Each row comes from the steps of one walk. Every step used is in the known rows, and no mark comes twice. Write the walk behind each row, first mark first.
Known rows:
U > F: [ 17 -23   8  -3  17  17  12  46  11 -14 -19 -42   6  -9  -5 -19 -11  50
 -45 -10 -15  32  29  -9 -43 -13   4  40  40   7  -2   4]
R > F: [ 21 -25  -9  -7   0  -2  22  51  49 -13  -9 -40 -11  -1 -27  -7  19  69
 -40  -6 -12  22  32 -11 -26   4 -22 -23   4 -30  19  25]
P > B > X > V > Z: [ -5   7   7  -1 -29 -17   0  -5 -41   8  36  -6  10   2  -3  29 -13 -18
  74  47  19 -67 -12  47  14  24  10  33 -17 -44 -15  11]
P > B > X > V > Z > Q: [ -7  23  16  20 -12 -43 -25 -47 -49  38  43   7  -7  46  14  33 -38 -37
  89  41   5 -61  29  54  15  37  11 -12 -39 -49 -28  17]
P > B: [ -6 -68  -8 -20 -13 -46  50  42   6  -2  -3   8  10  26  -2 -39 -15  17
 -15  -4 -32   0  15  18 -36 -28 -21 -46  -8 -27  34  24]
X > V: [ 28 -36 -11   0 -17 -18  10   1  38 -39 -15 -38  -4 -30 -32 -19   5  13
  11  17  16  -1   6  24 -17  42 -14  -6  27  13  22  55]
R > F > T > Z: [ -7  -1   9  -4  -8 -26 -14  47   0 -45 -14   4   1  72   0   8 -16  29
 -43   2  15  11  10 -17  -5   3  22  31   2 -24 -10  24]
Z > V > X: [ 13 -22  -3  19   4   8  48 -36  16  52   4 -11 -18 -58  19   1  35  21
 -23  25  12 -12 -10  11 -13  -6  -8 -32 -21   7  18   5]
V > Z > T: [-42 -47  18 -13  -3 -28  30  20  -7   8 -24  -2  22   9 -43 -25 -32  15
 -27   4   5  38  -7   3 -25  -3  10 -52 -20   5 -49 -14]
L > Z > U: [-27 -49  22   5   5  10  -8   6  23   3  -7  19  20  29  10 -35  -9   6
  17  -4  -5  16 -32  -6 -38 -13 -33 -45   1  -7   4   7]
F > T > Z > U > X > B: [-27  74  23 -62   1 -29 -35   2 -28 -54  14  72  10  12  28 -17  -8 -51
 -30 -66  -7  27 -17 -39  23 -41  19  33  16  21   7 -27]
L > Z: [-18 -69  26   9   7  -3   5   2  40 -32 -20  22  26  40 -24 -29  -9  37
   5  32  -2  19 -20  17 -54   3 -16 -45  -5  -6 -16  43]
Z > U > F: [  5  -2   6  -6  15  32   5  47  -2  22   0 -43   0 -18  28 -26 -13  18
 -33 -48 -19  28  21 -27 -28 -25 -14  36  44   9  17 -34]
U > X > V > Z > T: [-15  19   0 -33   2 -15  20 -20  -1 -18 -33 -16   7 -45 -32 -16  -8 -32
   4  15  19  17 -28  47  22  32  18  47   4  50 -49 -35]
Z > T > F: [  5 -52 -42  38  12   4  11  68   3  -4 -69 -36  -4 -16   4 -42   6   4
 -19 -30 -16  64  52  -2  26 -54 -31 -46  18  -1  -5 -39]
Z > L: [ 28 -53   2   2  -5 -39  32  35  44  -1 -16  -8 -14 -19 -13 -27  15  43
  -6 -15  -8  24  -8 -26  -8   8 -19 -82 -27  18  18  -9]
V > X > B: [  0  -7  15 -19   1 -15 -20  -9  24 -20  20  11  -1 -46 -13   8  38  37
 -63 -12 -12   3   9 -34 -33 -31   4 -65  -5 -29  37  32]
F > U: [  1 -26 -18 -24 -15  23  17  14  32   6   9 -20  10  23 -17 -26  -9  22
 -29 -40   6  20  36 -17 -23   1   1  -1   8  -9  62  42]
P > B > X > V > Z > L: [ 24  15  10   5 -34 -53  -8  11 -36  24  25  -4  -9 -11  15  42   0 -30
  90  38   9 -85 -37  25  32  31   2  -6 -63 -23  -8 -15]
B > X > V > Z: [  0  21  20  16 -12  21 -13 -26  -9 -10  35 -23   7 -30 -28  23  -2  12
  66  47  47 -26  -6  27  25  47  26  33  -2 -26 -36  10]
L > Z > U > X > B: [-20  37  30 -59  13  -2 -35 -18  18 -35   3  50  17 -21   9 -24  27 -28
  -7 -31 -38  14 -37 -20 -23 -36 -34 -20  -1  12  17  -3]
R > F > T > Z > U: [-13  19   9  -8 -10 -11 -26  53  -9 -12   6   5  -4  54  34   3 -20  -4
 -30 -39  10   7   6 -38  17 -14   5  27   4 -21   5  -8]
T > F > R: [  5  -7 -14  46  26  53  47  46  22  33 -31 -11 -15  50   9  -3   9  63
 -23 -20 -26  17  91 -12  34  -8 -27  -7  43 -31  22  -5]
X > B > P: [ -6  -4   9   4  -9 -29  15 -10  -1 -77  55  14  -1 -16 -64 -21   7  55
   8   3 -54  51  58  -9 -54 -33 -23 -29  13   9  17  79]
T > Z > U: [-24 -21 -19  16  14   6  -2  28   4  -9  39  33  13  24  -7 -40 -24  12
  -7 -18  16   8 -13 -47   1 -14  14 -59  27 -12  -3 -41]
B > X: [ -3 -14  14  29  10  34  23  30  23 -13  25 -18  -3 -46 -12 -38  23  59
  35  -2  18  38  47   8   8 -29   2   1  10 -26  -5 -14]
T > Z > V > X > B > P: [ -2  43 -14  38   9 -23  -6 -68 -52 -27  87  56 -16 -27 -24  36  19  14
   3  59 -20 -26   4 -22 -28 -32  10 -29 -16  17 -19  33]
P > B > X > V > Z > U: [-12  30   9  -5 -30  -6 -14   2 -50  39  52  -8   3 -15  32  25 -16 -51
  88  13  12 -66 -26  28  30   6  -9  32 -13 -44   0 -21]
B > X > V > Z > U: [ -7  42  20  13 -17  34 -23 -17 -20  23  54 -25  -1 -41   0  18  -2 -18
  79  11  45 -33 -21   8  40  30   5  34   4 -26 -17 -26]
X > V > Z > U: [ -6  -3   8 -14 -25  -6  -7 -24  -2  17  22 -16   6  -3 -19  12 -25 -26
  27   6  24 -29 -48  -3   1  55  -2 -19  11  -9   2  10]
U > F > T > Z > Q: [-14  17  30  20  25 -33 -41   4 -46 -15 -14  27   3 113  39   5 -73 -10
 -29 -16  -1  31  52  -5 -17   4  47  47  21  13 -48   1]
T > Z > U > F: [ -5  13 -15  11  29  25 -30  48 -28  -2  26   1  12  19  19 -15 -37   6
 -35 -22   2   1  -8 -51 -10 -24  27  29  56   4 -24 -57]
Z > U > X: [-13  11  -4 -29  24  39  45  13  41   9  12   2  -8 -53  10 -59  18   9
  -4 -55  -9  55  -4   0  19 -33  -7  12  27  23  26 -67]
L > Z > V: [  8 -47   9   6  -3 -24  23 -27  14   8 -35  16  13  16   2 -12  -1   4
  15  55  -9 -18 -33  20 -56  25 -53 -46 -29  24 -11  52]
U > X > V > Z: [  2  28   8 -38   3   3  24 -47  21 -22   4   1   8 -20 -41   4  -3  -7
  16  30  22 -10 -44  33  15  59  33  43  15  20 -23 -13]
Q > Z > V > X > B: [ 14 -35  28   3  -4 -33 -29 -36  -9  19  24  40  -1 -43   5  35  18 -16
 -19  21 -36 -67 -48 -25 -51   4  10 -34 -27   0  16  65]
T > Z > V > X > B: [ 16  32 -13   0   4 -43 -30 -43 -23   1  35  53  -3 -31   7  36  26  -8
 -50  34   4 -60 -24 -44 -18  -7   8 -74 -19  -5   1  20]
P > B > X: [ -8 -24  -1  11  -5  -6  35  46  -8   6  26   0   1 -11  20 -32   6  31
  40   0  -7  -7  40  29  -1 -54 -15   0  -8 -44  16 -13]
Q > Z > V > X: [ -2 -80  19  41  15  14  16 -27   8  49  19  21  -8 -30  16  12   5   5
   6  31 -13 -46 -53  10 -33  12  27   0 -13   7  -2  25]

Which walk is each row?
[-18   6  17  21   4   5   4 -39  -3 -47  74  18 -16 -42 -37   7  30  57
  -6  11 -35  37  36  -4 -40 -58   6 -20   0  -5  15  53] -> V > X > B > P
[ 16 -87  13  20   3 -22  29  -3   3  17   2  20   9  -1 -12 -18 -19   2
  20  27 -27 -28 -38   4 -49  36  -4 -12  -6  21  -3  52] -> Q > Z > V
[-35 -79  16  14   3 -25   0  29  11 -29 -61   4  28  17 -13 -49  -9   5
  -8  13  -1  39  -4  27 -47 -21 -38 -41 -14  24 -41  19] -> L > Z > T
[-16 -35 -26  25   8   3   2  36 -22  21 -44 -13  13  25 -16  -1 -26  -4
 -15  -3  -6  39  16  -2  29 -26   3 -44  -1 -20 -41 -57] -> V > Z > T > F
[ 17   6 -26 -30 -16  26  -1  38  40  10   4 -52  -9  26 -10   7  17  40
 -55 -38  -6   0  45 -27 -21   7 -16  24   2 -33  64  42] -> R > F > U
[ 13  34 -36   1  15  13  -7  -6 -19 -12 -56 -28  -3 -37 -10   7   6 -57
  16   9   6  16 -11  39  69   2  11  51  19  23 -40 -72] -> U > X > V > Z > T > F
[ 27  15 -14 -22   9   6  32 -16  46 -44 -17 -25 -12 -61 -23 -37  28   5
  14   4  14  17  -7  45  16  29   5  52  34  37  14   2] -> U > X > V
[-26  -3  65 -12  -2  17 -41  27 -25  -5 -49  -6  20  60  70   0 -39 -32
  -9 -29 -13  32 -21  14 -43 -26 -20 100  16  23 -12  18] -> L > Z > U > F > T
[ 26  -5 -55  12  -3  55  -7  23  21  12 -14 -28   0  37   8  -3   6   2
 -14 -50  -7  22  57 -26  30 -23  -8  -5  29 -35  67  -3] -> T > F > U
[  0  -6  15   7  -8 -40 -17 -70  -1  14  12   3  -3  52 -39  20 -43 -14
  29  30  13 -19  11  21 -12  87  14 -60 -12 -12 -23  47] -> X > V > Z > Q
[-12 -19  27   3  22  41 -36  28  -5   5 -17 -12  21  23  39 -13 -23   0
 -10  -7 -21   8 -19 -13 -51 -22 -23  40  26   8 -14 -10] -> L > Z > U > F
[-41  22  20 -43  19  36  39 -19  11  28  31  26  10 -14 -12 -23 -10   3
  -4 -33   0  26 -44 -10  16  -3  24   5   5  -2 -11 -78] -> V > Z > U > X
[ 28  72 -47 -24   0  66 -25 -42   3   8  -4 -19  -3  20  -4  47   4 -58
  21 -16  16 -25 -13  15  75  32  37  87  33 -10  30 -33] -> T > F > U > X > V > Z
[ 35 -15   9 -10 -27 -51  -2 -14  15   4  -7 -11  -8  -3 -36  30 -13  -7
  30  33  17 -44 -62  -3   2  83   6 -48 -35  16  -9  15] -> X > V > Z > L
[-43  35  17 -30  16  14  11  12  -6 -23  10  54   5  21  37 -43 -20 -31
  -4 -52  16  44 -24  -4  43 -36  35  64  27  29  -8 -72] -> F > T > Z > U > X
[ -5  17  32  31  -3 -16 -16 -85 -27 -21  42  44 -11 -21  -5  40  38   9
  26  71 -43 -22  -8  21 -69 -27 -39 -23 -42  26 -10  86] -> L > Z > V > X > B > P
[ 36  79 -50 -52   8  39 -35   1  13 -21  -7   2  -5  -6  11  15  41 -32
 -41 -78 -37  24  50 -41  40 -47  -6  24  30 -11  80  -9] -> T > F > U > X > B
[  8  32   8  14  -5 -14  -7 -13 -18  24  -4   6 -21  12  51  55  17  -2
 -46  31  27 -44 -19  -3  10   4  17  42 -33  -7 -12   3] -> R > F > T > Z > V > X
[-28 -28  19   1  -7 -27   2  25  -6 -48  -4  43  21  67  -5 -24 -42  13
 -17  -3  28  30  -5  -4  -6  -3  36   1  15   2 -18  16] -> F > T > Z
[-11 -17 -21  49  20  32  46  74  -3  37 -69 -31 -13  23  21 -25   6  33
 -38 -36 -34  39 110  -3  41 -34 -45  -4  34   5 -11 -25] -> Z > T > F > R
[  8  29   6  23 -10 -17  27 -70 -23  -5  58  15 -32 -65 -14  29  42  26
   2  38 -44   2  29   9 -44 -35 -25 -18 -26  26  17  63] -> Z > V > X > B > P
[ -7  14 -38  -2  25  63 -29  14   7   2 -69  -2  11  25  36 -15  15 -57
   1 -40 -13  40  19  26  40 -62 -18  60   9  26  -1 -59] -> L > Z > T > F > U > X
[ 24  20   4 -19 -10 -33   4 -40   1  22  11   8 -13 -69  13  25  48   2
 -50  11 -16 -35   0 -21 -35 -10 -27 -68 -33   3  37  48] -> Z > V > X > B
[ 23   5   8  -1 -13 -60 -22  59   3 -30 -20  10 -18  57  15  27  -2  13
 -23 -10   9  -8 -11 -41  18  12   9  -8 -38  -1  -7  -6] -> R > F > T > Z > L
[ 12  35 -12 -29   7  21  19 -10  32 -11   2 -27 -15 -78  14 -42  21 -35
  23 -29   8  13 -14  24  33  17 -15  52  38  39  32 -29] -> Z > U > X > V
[ 29  26  24  20 -18 -11 -18 -10  -3   6  25 -23 -17 -38 -14  38  12  -1
  84  40  38 -43 -34  -2  43  57  16   1 -44   0 -28 -21] -> B > X > V > Z > L
[  5 -38  22 -13  -8 -40  26   5  20  20   6  15   4  20 -38  11 -16  31
   0   9   0  -3 -46 -34 -14  34  14 -89 -49  -3 -17 -24] -> V > Z > L
[-15  39 -47 -23  16  59  -1   6 -18  33 -29  -9   7  15   7   6  -7 -46
 -23 -53  -2  39  18  -4  63 -40  20  52   9   2  -7 -90] -> V > Z > T > F > U > X
[-13   2  15  22  -3 -14  11 -34 -26  23   0  38  -7  15  45  22  -4 -18
 -20  29  38 -23 -28   3  10  -5  32  16 -23  16 -19  -1] -> F > T > Z > V > X
[ -3 -38  17  29  11  11   8 -54  17  36 -20  17   1 -12  27  15  25   8
   1  62  10 -35 -47  24 -40   2 -20 -32 -39  10 -11  24] -> L > Z > V > X
[ 13 -21 -61  18  -7  38  -8  54  -2  20 -54 -47  -2  13  21 -21  -2 -29
 -29 -66  -6  42  67  -9  36 -52 -24   4  19   1  37 -25] -> Z > T > F > U
[ -13  -28  -11   35   30  -35  -12  -16    1  -10   26   49    3   79
  -24  -32  -42   24   -4   11    7   20   43  -18  -11   16   31 -100
    6  -15  -33   -9] -> T > Z > Q
[ 21  36 -60 -15  23  80  11   8  33   4 -14 -14  -8   2  19 -13  23 -10
 -11 -63 -10  40  44  -9  58 -40   9  55  38  -5  59 -53] -> T > F > U > X
[-15  12  15  18 -16  -4 -16   4 -31  -4  -1 -41   4 -57 -18   6  -5 -13
  56  30  46  -4   8  35  28  20  13  40 -10   6 -65 -11] -> B > X > V > Z > T
[ 26  34   8 -33  -3 -23  14 -31  22  -9  -6   2 -15 -31 -26  17  12 -20
  31  19  14 -26 -72  10  32  66  25  10 -29  41 -17 -41] -> U > X > V > Z > L
[  7   3  24  -9  -5 -31 -39 -61  -2   6  -7  41   6 -21  19  41  43 -14
 -21  48 -16 -52 -40 -10 -60  -3 -38 -70 -51   1   9  67] -> L > Z > V > X > B
[ 29  88 -25 -67 -14  40 -20 -34  22   3  13 -42  -9   5 -20  61  16 -19
 -17  -3  14 -48 -20  15  24  68  26 114   3 -12  29  12] -> R > F > U > X > V > Z
[ 17  16 -53   7 -30  21 -49   3 -30  22 -41 -49   4  29  -2  40 -21 -74
   3 -13  19 -20  16   2  49  18   0  37  10  -2   9   4] -> X > V > Z > T > F > U
[ -5  18 -13  39  -1  18   7  24 -26  35 -61 -37  -6  36  -1  33 -16 -15
  -2  10  -5 -27  55  20  53  43 -19  26  25  -4 -38  -1] -> X > V > Z > T > F > R
